What can hang from each mark
k623: k223
k638: k223
k739: k2 k499 k623 k832
k2: k739
k223: k638
k84: k462 k499 k623 k832
k832: k84 k739
k462: k84

Every row comes from one small tree of marks. The marks that hang from a mark follow it in brackets, in the order of their numbers. Every link used is in the known rows. Which tree was each row made from?
Known rows
k832[k84[k462 k499]]: [-24.5  -3.6  -7.2   9.1  24.4  -7.7  20.8  26.3  35.2  20.2   3.3  18.8
 -25.7  -9.1   8.3  22.6 -16.3  18.6  -8.4  -7.0  20.0]
k832[k739]: [ -4.8 -20.1   0.6 -15.3  -8.5 -45.1 -12.5  14.6  12.1 -15.0 -34.8  28.5
  -5.9 -19.0  18.6  -1.9 -17.9  20.1  63.8   6.5  -8.6]
k462[k84[k499 k623 k832]]: [-14.7  -6.1   3.1  13.4  45.3  33.6  12.1   1.9  23.4  29.0   1.1 -11.6
  18.2 -16.6 -34.1  -7.6   5.1   8.9 -19.0  -0.2 -21.0]
k638[k223]: [-12.4 -12.8   7.6   1.4  -9.9 -48.2  -7.2  38.9  42.3 -16.8 -29.1  17.3
  -3.5  -1.4  77.8   0.3 -27.4 -44.8  52.3  -7.4 -26.2]
k832[k84[k499] k739[k2 k623]]: [ 15.8  -5.7   0.4   2.6 -13.4  -4.4  -5.6 -29.5 -78.7  17.3  -1.2   2.9
 -36.5 -41.9 -43.5 -21.2  21.2  60.7  14.7  -2.7  41.1]
k2[k739[k832]]: [-10.0  -5.4  -2.5 -24.9 -44.8 -22.9  -8.1   6.5  18.0 -14.4 -26.5  27.3
  57.9   7.1  37.0   8.1 -15.9 -26.5  58.2  11.6 -11.8]
k832[k84[k462 k623] k739[k2]]: [ 19.8   0.0  -3.2  10.4  -2.4 -11.1  -3.4   3.3 -34.5   2.6   0.7  -4.1
 -29.6  18.7 -63.3 -21.9   0.8  46.0  -0.2   9.1  36.0]
k2[k739[k499 k623[k223[k638]] k832]]: [ 15.8  20.7  -1.0 -17.2 -49.9  14.7  -9.7 -18.9 -43.7 -40.0  17.0   4.6
  64.6   2.9  43.1  11.1  34.0 -48.5  10.3  -6.3 -21.1]
k739[k2 k499 k623 k832[k84]]: [  2.5  19.5   6.5  -6.3 -38.4  21.8  -1.1 -74.6 -63.0  -6.2  35.3 -18.7
  -4.8 -19.6   3.9  17.8  19.2  18.7 -36.1 -12.2  21.7]
k832[k84[k462 k623[k223]] k739[k2]]: [ 30.6  10.1   1.5  17.3  -9.6  -7.0  -7.1  16.0 -22.9   2.7   4.2 -23.7
 -28.8  26.1 -39.9 -27.5  13.4  -1.8 -11.5   4.0  33.1]
k832[k84[k462 k623]]: [-13.2  -3.4  -3.6  14.7  14.5 -17.8   4.9  10.1  31.2  -2.7  -3.9   5.5
 -17.6  19.4 -21.5   9.8  -9.4  14.5  -5.7  -3.7  23.3]
k832[k84]: [-39.8 -11.3   6.2  -4.0   5.5 -36.4   0.3  -1.0  30.1 -11.9 -25.1  17.5
 -12.3 -39.0  33.2  25.9 -16.6  13.7  26.4 -10.8  31.1]
k2[k739]: [ -8.3 -17.8  -4.8 -15.6 -19.5 -47.9  -6.1  22.2  20.7 -20.1 -40.2  36.5
  34.2  -2.7  30.3  -0.1 -17.4  -5.3  82.1   5.9 -11.4]
k84[k462 k623[k223] k832[k739]]: [ 34.7   3.5  -6.8   9.8  23.2  24.1  -8.3  38.0  36.7  -8.4  -3.6  -9.8
  -3.5  69.4 -23.5 -21.7   0.7 -54.8 -27.7  18.2 -22.6]
k623[k223[k638]]: [-19.4   3.7   7.7 -10.1   6.0 -42.3  -5.7  29.1  26.0 -28.4  -7.2 -12.1
  18.4  -8.3  80.0  -6.1  -1.1 -50.7  12.3 -13.0 -26.5]
k84[k462 k623 k832[k739]]: [ 22.3  -8.4 -11.8   2.0  31.4  19.0  -4.4  25.7  23.6  -7.9  -5.9  10.7
  -4.3  63.9 -46.8 -16.2 -13.5  -2.3 -14.8  23.2 -19.1]
k623[k223]: [-10.1  -5.2   7.9  -1.1  -6.4 -46.8  -8.8  22.2  56.5 -11.5 -23.1  -8.2
  -1.8  -2.5  74.8   1.1 -10.6 -61.3  29.6  -8.9 -26.4]
k2[k739[k499 k623[k223] k832]]: [ 23.8  14.6  -1.2  -9.8 -59.8  10.4 -11.6 -24.2 -15.3 -25.5   4.3   7.7
  47.0   7.0  39.5  15.0  27.4 -56.5  26.4  -3.3 -19.6]
k739[k623 k832[k84]]: [-18.8   7.6   7.7 -10.9 -37.6   0.8  -9.9 -54.5  -5.3  -2.2  -0.4   7.9
  14.1 -16.7  12.9  19.2   4.2  -4.4  -1.2  -3.5  24.3]
k832[k84[k462 k623] k739]: [  5.6  -6.7  -5.3   8.9   3.5 -10.8  -3.4  14.6  -0.8  -6.9 -12.0  18.7
 -20.0   9.1 -49.5   2.3  -0.2  36.9  12.4   5.7  37.0]
k462[k84[k499 k832]]: [-31.0  -2.5   5.4  -0.3  43.4  26.4  17.3   8.5  36.2  32.6  -2.5   7.7
  21.6 -33.4   5.1   7.2 -12.5   3.5  -7.5   0.3 -21.4]
k832[k84[k462 k499] k739]: [ -7.2  -6.5  -8.5   3.0  13.3  -1.3  11.3  31.1   0.6  16.2  -4.8  32.6
 -29.5 -19.0 -18.6  14.1  -8.3  41.7  10.5   1.6  31.6]

Which tree is each row?
[ 32.4  -3.7  -0.3  -6.0 -21.8 -16.5 -11.5 -37.5 -70.1 -15.3   7.7   5.3
 -25.9 -14.6 -14.4 -13.3  13.4  47.2  29.4  -1.8 -11.2]  k832[k739[k2 k499 k623]]
[ 11.6  -9.6 -17.5  15.3  54.8  31.3  15.2  30.7  40.4  18.3  13.8  -7.5
 -11.2  58.8 -32.6 -12.2  -9.4 -13.1 -49.0   9.3 -33.0]  k84[k462 k499 k623 k832]
[ 37.2  -3.2   2.9   4.4  10.7  10.0 -19.9   8.8 -12.0 -13.5 -12.5 -40.1
  -8.7  33.0 -19.8 -43.1  13.9 -43.1 -14.0  12.3 -13.2]  k84[k623[k223] k832[k739[k2]]]
[ -4.1   0.1  10.2  24.8  11.1  -2.4   6.2  12.3  26.9  31.4   1.3 -27.5
  13.0 -24.2  -3.3 -12.9  20.8 -20.5   5.6 -14.6 -24.1]  k462[k84[k499 k623[k223]]]
[-17.0 -17.4  -1.4  -2.8   6.0 -12.4   1.6  13.6 -16.2   3.1 -23.4  25.2
 -26.9 -62.4  -4.7  14.8   1.7  45.3  31.2  -5.7  40.3]  k832[k84[k499] k739]
[ 25.4  13.2  -3.6   5.1 -12.3  12.0   1.6 -29.6 -68.8  -3.7  27.2  15.7
 -38.4  -3.7 -42.4   4.5  12.6  60.4 -10.5  -0.7  32.0]  k832[k84[k462] k739[k2 k499 k623]]
[ -3.0   7.7   2.2 -16.2 -24.8  -4.5   3.2 -28.8 -18.5  -9.1  21.8 -22.9
   4.9  -0.4  43.3  13.6  -9.3  -1.5 -15.3  -6.1 -24.7]  k739[k2 k499 k832]
[ -3.6   3.0   8.2  19.6  37.8  37.8   8.1  11.8  34.0  28.6   4.0 -29.6
  20.2  -9.1 -11.2 -13.4  17.6 -38.3 -30.9  -4.9 -24.3]  k462[k84[k499 k623[k223] k832]]
[ 26.7  -3.9 -14.8   4.6  36.2  37.8   2.9  17.9   7.1 -21.5  11.1  10.4
 -12.4  52.3 -43.3   4.3  -2.9   9.1 -30.2  13.2 -21.6]  k84[k462 k623 k832[k739[k499]]]
[ -7.9   5.5   7.2  -2.6 -27.6  -6.4  -6.2 -33.9 -24.6   2.5   5.5 -36.8
   4.8   0.9  -9.7  -8.1   2.4   2.5 -21.6  -1.1  25.7]  k739[k2 k832[k84[k623]]]
[  5.2  10.6   4.2   0.0  -3.3  -9.7  -5.9 -18.2 -23.1 -39.4  24.1 -10.8
   5.0 -13.7  55.1   9.0  29.3 -26.1 -11.3 -23.6 -31.6]  k739[k499 k623[k223[k638]]]
[ 38.9   3.4 -14.7   0.6  25.3  38.7   6.1   4.5 -28.4  30.1  22.7   7.0
 -23.3  47.3 -48.6 -35.8  -4.2  15.7 -33.9  21.3 -22.4]  k84[k462 k499 k832[k739[k2 k623]]]
[ -8.9  14.9  -2.2  -2.4 -12.1  13.9  16.5  -4.6  -5.4  34.7  28.0 -18.6
  -6.1  13.4   3.4   0.6 -14.0   3.5 -43.3   2.1  14.9]  k739[k2 k832[k84[k462 k499]]]
[ -4.3   0.1   5.2  -3.7  30.4  31.2   9.7   4.8 -18.4  37.3   1.4  -0.4
   9.4 -32.7 -27.4 -18.5  -5.7  29.7  -1.3   9.4  -9.5]  k462[k84[k499 k832[k739[k2]]]]
[-24.5  16.6  -2.3  -7.6 -10.1  22.3  15.8 -10.8  19.8  -9.9  27.0  13.3
   2.2  -2.3  34.3  58.1 -11.7  -1.2 -35.8  -8.8  14.2]  k739[k499 k832[k84[k462]]]
[-18.7   5.2   4.1  -8.1 -19.1   2.3   7.4 -20.6 -22.5  23.3  11.0 -24.1
  -4.3 -24.0  17.8   2.5  -5.0   6.4 -23.6  -4.4  23.0]  k739[k2 k832[k84[k499]]]
[-24.1  -1.2   5.7  -4.7 -21.6  -4.7  -6.2 -22.5  12.4  -9.5  -8.2 -10.9
  14.9  -8.4   4.8  18.8  -0.1  -6.8  -6.2  -4.3  25.2]  k739[k832[k84[k623]]]
[-18.9  -2.9   8.7   6.2  33.1  16.7   1.7  -7.6  34.5   8.9  -8.3  -4.4
  28.7  -4.9 -24.2  -4.2  -5.5  -0.6  -4.7   4.6 -19.5]  k462[k84[k623 k832]]
